Known rows, with every way that one mark hangs from another:
q_909{q_206 q_404{q_228} q_871{q_203}}: [-0.74 -1.91  0.51 -2.14  1.50  1.33  1.04 -3.11 -1.60 -0.74  0.69 -1.28
  0.13 -1.33 -1.85  0.25  3.19  0.22 -0.19]
q_871{q_203{q_404{q_909}} q_228{q_520} q_244 q_510}: [ 5.89  1.20  7.70 -0.52  2.08 -1.45  1.44  0.49 -4.99 -0.90  3.63  2.14
  2.69 -0.55 -3.21 -0.38  2.57 -0.07  2.34]
q_203{q_404{q_228}}: [ 1.72 -0.48  2.51 -0.48  1.05 -1.62  1.10  2.13 -0.01  0.34  1.95 -0.84
  0.99 -0.42  0.00  0.80  1.46  0.23  1.06]
q_510{q_871{q_228{q_520}}}: [ 3.29 -0.75  1.42 -1.50  1.59 -0.71 -0.84  0.36 -2.88  2.27  1.80  0.04
 -0.40 -0.27 -1.93 -1.04  1.87 -0.38  1.59]
q_203{q_404}: [ 1.16  0.21  1.56 -0.69  0.25 -1.51 -0.10  1.06 -0.19 -0.17  1.13 -1.20
 -0.54 -0.55 -0.01 -0.08  1.63 -0.79  0.37]
q_871{q_203 q_228{q_520} q_244 q_510{q_404{q_909}}}: [ 3.90  2.12  7.22 -1.10  2.29  0.34  1.85  0.05 -4.34 -2.12  2.76  0.72
  3.11  0.36 -4.12 -0.15  1.31 -1.40  3.01]
q_404{q_228 q_909}: [ 1.70 -0.92  2.84 -1.28  2.34  0.14  1.79  2.66 -0.13 -0.63  2.37  0.38
  2.94  0.42 -0.68  0.11  0.41  1.62  1.61]
q_871{q_228 q_244}: [ 0.85  0.39  4.12  0.58  2.81  0.32  0.98  0.95 -2.54  0.91  3.77 -0.49
  0.25 -0.32 -2.81  0.83  0.79 -0.81  1.36]
q_206{q_510}: [ 0.30  0.28  1.94 -1.30  1.35  1.18 -0.71  2.09 -1.40 -0.78  2.32 -1.95
  0.40  0.21 -0.72 -0.69 -0.61 -0.48  0.47]
q_871{q_228{q_520} q_510{q_404{q_909}}}: [ 3.94  1.63  3.77 -1.16  1.32 -0.22  1.15  1.55 -2.74 -1.12  0.98 -0.31
  3.35  1.17 -2.39 -1.18  0.51 -0.82  2.78]
q_510{q_404 q_871{q_228}}: [ 0.37  0.35  1.67 -1.39  2.29 -0.48  1.22  1.38 -1.09  0.84  1.32 -0.36
 -1.20  0.62 -2.19  0.33  0.78 -2.15  1.30]
q_404{q_228{q_520} q_909{q_206}}: [ 3.80 -1.71  1.42 -2.14  0.88 -0.36  0.77  0.84 -1.53 -0.26  1.57 -1.17
  3.46 -0.16 -1.37 -2.17  1.70  1.94  2.95]
q_909{q_206 q_404 q_871{q_228 q_244}}: [ 0.55 -0.99  1.86  0.14  2.23  1.47  1.17 -2.06 -3.00  0.60  1.36 -2.00
 -0.36 -0.33 -3.19 -0.21  2.77 -1.08 -0.47]
q_909{q_206 q_404 q_871{q_228{q_520} q_244 q_510}}: [ 3.48 -0.59  3.23 -0.36  1.40  1.71  0.03 -2.67 -5.64  0.24  0.41 -2.36
  1.27 -0.08 -3.38 -1.43  2.72 -1.13  0.19]
q_871{q_228 q_244 q_510}: [ 1.45  0.55  5.73  0.18  3.34  0.60  0.97  1.21 -4.28  0.26  3.46 -0.41
  1.04  0.04 -3.10  0.82 -0.36 -1.07  1.38]
q_404{q_228{q_520} q_909{q_871{q_203}}}: [ 3.54 -1.67  3.28 -3.15  1.14  0.94  1.82 -0.93 -1.79 -1.59  1.41  0.51
  3.08 -1.30 -1.24 -0.87  2.84  1.88  1.27]
q_909{q_206{q_510{q_871}} q_404{q_228{q_520}}}: [ 3.43 -1.68  0.65 -2.23  1.19  0.97 -1.26  0.85 -2.99  0.77  0.06 -2.14
  1.31  1.38 -1.54 -2.00  2.01  0.11  0.66]
q_510{q_871}: [ 0.46 -1.10  1.37 -2.32  1.82  0.19 -0.60  1.09 -0.93  0.59  0.77 -0.66
 -1.33  0.00 -0.65 -0.44  0.58 -0.70  0.04]
q_203{q_404{q_228 q_909{q_206{q_510} q_871}}}: [ 3.81 -1.81  2.69 -2.58  1.51  0.19  3.42  2.41 -1.71 -1.83  1.76 -1.22
  2.48 -0.23 -0.75 -1.38  1.50  1.25  0.57]

Rows:
[ 0.35 -0.28  2.52 -0.32  1.66  2.12  0.22 -1.43 -1.43 -0.89 -0.43 -2.25
 -0.12  0.42 -1.12  0.16  2.10 -1.32 -2.10] | q_909{q_404 q_871{q_244}}
[ 3.18  1.83  5.57 -0.09  1.41  0.51  0.81  0.62 -4.13 -0.65  1.50 -1.97
  1.96  0.70 -3.28 -0.17  0.54 -2.63  2.47] | q_871{q_228{q_520} q_244 q_510{q_404}}
[ 3.05  0.37  2.90 -0.64  1.42 -0.23 -0.92  0.31 -4.16  1.04  2.15 -0.83
  1.68 -0.41 -2.09 -0.90  0.50 -0.24  2.26] | q_871{q_228{q_520} q_510}
[ 1.59  0.93  5.57  0.35  2.32 -1.46  1.42 -0.14 -2.65  0.19  4.59  1.14
 -0.74 -1.74 -2.89  1.54  2.60 -1.01  1.58] | q_871{q_203{q_404} q_228 q_244}
[ 4.84 -0.22  5.48 -2.27  2.04  0.48  2.51  2.67 -1.34 -1.12  0.19 -0.49
  3.00  1.97 -2.01 -0.88  1.50 -0.87  1.77] | q_510{q_404{q_228{q_520} q_909} q_871{q_244}}
[ 1.04  0.79  6.28 -0.70  2.43  1.34  2.30  2.29 -2.40 -1.97  1.17 -2.23
  2.44  1.36 -2.19  1.15 -0.78 -1.90  1.48] | q_871{q_244 q_510{q_404{q_228}}}
[ 1.14 -1.48  1.33 -2.94  1.38  1.03  4.05  0.64 -0.09 -2.26  0.06 -2.11
  2.33  0.12 -1.39 -0.82  1.12  0.04  1.43] | q_510{q_404{q_228 q_909{q_206 q_871}}}
[ 1.08 -0.30  2.65 -1.18  1.44 -1.24  1.87 -1.57 -2.12 -0.11  2.98  0.83
 -1.35 -2.67 -1.97  0.89  3.16 -0.57  0.48] | q_909{q_871{q_203{q_404} q_228}}
[ 1.83  0.28  5.72 -1.84  2.99  1.84  2.43  3.78 -1.98 -1.28  1.51 -1.95
  1.06  2.02 -2.18  0.69 -0.60 -2.03  0.70] | q_206{q_510{q_404{q_228} q_871{q_244}}}
[ 3.45 -0.42  6.46 -1.72  2.54 -0.12  3.11  2.23 -2.89 -2.39  4.41  0.45
  2.59 -0.32 -2.76 -0.17  1.87  0.74  2.13] | q_871{q_203{q_404{q_228 q_909{q_206{q_510}}}} q_244}
[ 2.27 -2.05 -0.52 -1.62 -0.08  1.07 -0.22 -2.45 -1.77  0.19 -0.95 -3.15
  1.41 -0.32 -1.06 -1.51  3.34  0.56  0.11] | q_909{q_206 q_404{q_228{q_520}} q_871}
[ 1.16 -0.40  4.48 -3.49  2.39  0.41  2.35 -0.09 -1.89 -2.39  1.23 -0.01
 -0.09  0.24 -3.57 -0.69  1.83 -1.51  1.46] | q_510{q_404{q_909{q_206}} q_871{q_203 q_244}}
[ 6.31 -0.07  4.99 -0.44  1.22 -0.80  2.55  0.60 -2.65 -0.14  1.82  0.18
  2.13 -0.51 -2.07 -1.31  3.60  0.01  0.79] | q_203{q_404{q_909{q_871{q_228{q_520} q_244}}}}
[ 0.14  0.63  5.03 -0.08  2.98  0.34  1.02 -0.69 -3.14  0.11  4.95  0.75
 -0.31 -1.45 -3.45  1.42  1.62 -0.72  1.90] | q_871{q_203 q_228 q_244}
[ 2.20 -0.17  5.20 -0.78  3.91  1.15  1.06  2.80 -4.07  0.86  3.83 -0.04
 -0.32  0.74 -3.05  0.17 -0.08 -1.11  0.60] | q_206{q_510{q_871{q_228 q_244}}}
[ 2.63 -0.18  1.45 -2.38  0.19  0.78  1.27 -1.81 -4.04 -0.81 -0.09 -3.27
  0.85 -0.88 -2.87 -1.80  1.46 -1.82  1.95] | q_909{q_206 q_871{q_228{q_520} q_510{q_404}}}
[ 2.97  0.31  5.23 -0.33  2.06  1.67 -0.09 -3.16 -5.85 -0.53  1.44 -0.36
  1.10 -0.58 -3.39  0.12  3.06 -1.33 -0.14] | q_909{q_404 q_871{q_203 q_228{q_520} q_244 q_510}}
[ 4.00 -1.50  2.49 -3.15 -0.36  0.14  1.20 -1.19 -3.55 -1.38  1.89 -1.80
  1.19 -2.20 -1.56 -1.37  3.29  0.55  1.35] | q_909{q_206{q_510} q_871{q_203{q_404{q_228{q_520}}}}}
